What can hang from each mark:
R: H K U Y
U: R
Y: J R
J: S U Y
K: R
H: R
S: J

Each row was made from one small tree. The marks that hang from a mark follow it in brackets, in alphabetical order. Every link used is in the known rows. Write each row's tree.
Known rows:
J[S U[R[H K]]]: [  8   5 -23 -10   6  -5  -4  10  -9   5   6   1   2  18   8 -12   6   5
   6   5   0 -10]
Y[J[S] R[K]]: [ 13  -1 -23   3   7  -3   1   2 -12  -1  -1  11   3   2   4  -6   3   2
   8   7  -8  -9]
H[R[K U Y[J]]]: [  5   7 -41   3  23  -2  -5   4  -8  -1  10   2   5   6   2 -12  -5   7
   5  -5  10   1]
R[Y]: [  7   5 -15   6   9   0  -2   7   5  -2   2   2  -2   2   3 -10   2   6
  -4   0   3   1]
H[R[U Y[J]]]: [  4   7 -31   6  19   5  -4   6  -4   1   8   0   5   9  -2  -8  -3  14
   7  -3  11   2]
H[R]: [-2  4 -4 -1 11  1 -4  6  2 -2  1  3  0  8  2 -7  5 17  1 -4  6  4]
S[J[U[R[H K]] Y]]: [  1   1 -27 -11   8  -8   1   9  -2 -10  -1  -5  -3  13   6 -18   2  17
  -1   0   2  -2]
R[K U Y]: [  7  10 -33  -1  19  -4  -2   7   0   3   9   0   1   4   0  -8  -2   1
   0  -2  10   0]
Y[J]: [  3   5 -12   8   2   2  -1  -4  -7  -4   2  -3  -2  -1   5  -3  -6   8
   3  -6  -3  -5]
K[R[H U Y]]: [  8  -2 -32  -8  15  10  -9  12  -2   8  -1   3   5  15  -6  -1   2  12
   2   9   8  -2]
Y[J R]: [  7  -2 -14   7   5   3  -2   1  -7  -2  -4   3   2   1   2   1   0  12
   4  -1  -3  -8]
U[R[Y]]: [  9  11 -16   5   9   2  -2   9   7  -3   2  -2   5   7   6 -14  10   8
  -8  -1   6   5]
K[R[H U Y[J]]]: [ 10  -3 -40   0  13  13  -9   5  -9   6   0   0   6  11  -4  -1  -4  11
   6   6   4  -8]
U[R[H K Y]]: [ 10   3 -31   1  11  -2  -9  11   0  -1   3   2   6  11  12 -15   8   2
  -4   3   8   2]
U[R]: [ 4 12 -5  0  5  1 -1  3  2 -2  1 -4  4  7  7 -7  8 10 -5 -5  4  3]
J[S U Y]: [ -1   8  -9 -14   0  -5   4   6   5  -3   1   1 -10   8  -4 -20   0  14
   4  -1  -6 -11]
J[U Y]: [ -4   7 -10 -12   2  -5  -1   3   7  -7  -1  -4 -10   5  -3 -18  -4  17
  -2  -9   0 -11]
Y[R[H K]]: [  8  -9 -20  -4   9  -2  -6  11  -5   2  -4   8   3   9   5   1   5   9
   4   5   4  -6]
K[R[H Y[J]]]: [ 11  -8 -32   3   7  11  -9   3  -7   0  -5   3   2   7   2  -7   1  10
   3   8  -2  -8]

Write each row's tree:
[  7  -3 -30   2  10  -3  -7  10  -1  -1   3   6   0   6   9 -10   0   2
   1   4   5  -2]	R[H K Y]
[  6  -7 -24 -18   4  -7  -2  15  -1   0  -5  11  -4  13  -2 -16   3  13
   8   8  -4 -17]	J[S U Y[R[H K]]]
[  9   5 -26  -6  18   7  -4   7   1   5   0   0   4   7  -9  -4   4  11
  -4   4   6  -2]	K[R[U Y]]
[  8  -9 -32  -3   8  -4  -8   3 -15   1  -1   1  -2   9   5  -1  -6  10
   7   0   0 -20]	Y[J[U] R[H K]]
[  6   5 -13  -9   2   0  -3  12  -5   7   5  -1   1  20   5  -8   7  12
   7   6   0  -8]	J[S U[R[H]]]
[  8  -4 -29  12   3   5  -6   5  -7  -2   3   2   0   5   8  -7  -5   7
   6   3   1  -5]	R[H Y[J]]
[ 13   5 -34  -6  10  -6  -5  14  -4   5   7   4   2  18   8 -20   8   2
   3   8   2  -7]	J[S U[R[H K Y]]]
[ 15   3 -29  10   1   7  -4   9  -7   1   4   5   7  14  11 -13   6   4
   8  11  -1  -1]	U[R[H Y[J[S]]]]
[  9   4 -32  -3   4  -4  -4   2 -16   3   7  -2   2  15  11 -12   0   4
  10   3  -4 -14]	Y[J[S U[R[H K]]]]
[ 13  -7 -35  -4   6   7  -6   5 -11   6  -1   4  -1  14  -3 -11   2   9
   8  13  -8 -17]	K[R[H Y[J[S U]]]]
[  7  -5 -28  -8  15  -1  -6  13  -7   8   1   6   6  12   0   8   0  10
   7   4  10  -6]	Y[R[H K U]]
[  8  -3 -43   4   9  -5  -7   2 -12  -1   6  -1  -6   7   8 -13  -8   3
   5  -1   1 -16]	R[H K Y[J[U]]]
[  7   4 -23  -7  18  -3  -1   8  -4   5   2   3   5   6  -3   4   1   8
   1  -1   8  -5]	Y[R[K U]]
[  3   5 -24 -17   1  -7  -3  11   0  -1   1   2  -2  17   6 -24   5  10
   5   2  -1 -10]	J[S U[R[H K]] Y]
[  8  12 -16   0   1   0   2  -1 -10   1   6  -6   0  11   4 -12   2   8
   5   0  -6 -11]	Y[J[S U[R]]]
[  4   4 -25   1  20  -4  -6   9   3  -4   3   8   1   6   5 -18   7   7
  -2  -2   9   4]	H[R[K Y]]
[  7   5 -28   6   8  -2  -2   0  -5  -3   6  -6  -6   3   2 -12  -6   8
   1  -5  -2 -13]	R[Y[J[U]]]
[  7   1 -27   1  10   4  -5  14   0   7   7   1   3  12   0  -1  -3   9
   5   3  12   0]	R[H U Y]
[ 12   0 -27  -3   9  -7   1   1 -13   2   1   5  -3   5   0  -8   0   6
   8   3  -9 -20]	Y[J[S U] R[K]]
[  7   2 -38  -2  16  -1  -6  12  -3   6   8   3   4   9   3  -5  -3   4
   5   3  12  -1]	R[H K U Y]
[ 12   4 -31  -1  13  -1   2   4 -13   6   5   7   6   5  -2   1  -2   4
  12   5  -1  -9]	Y[J[S] R[K U]]
[  8   4 -21  -1  -2   2  -3   5 -13   5   5  -4   1  16   8  -9   0  10
  11   4  -4 -12]	Y[J[S U[R[H]]]]
[  6   5 -23 -15  11  -5   3  12   3   1  -1  11   3   8  -7 -11   4  10
   7   5   2  -5]	J[S Y[R[K U]]]
[  9   1 -47   5  13   1  -6   6 -11   2   9   0   3   6   5  -4 -10   1
   9   1   9  -6]	R[H K U Y[J]]
[ 11   0 -37   1  16  -6  -1  11  -6  -4   5  -4   1  15   8 -13   6  10
  -3   7   6   0]	S[J[U[R[H K Y]]]]
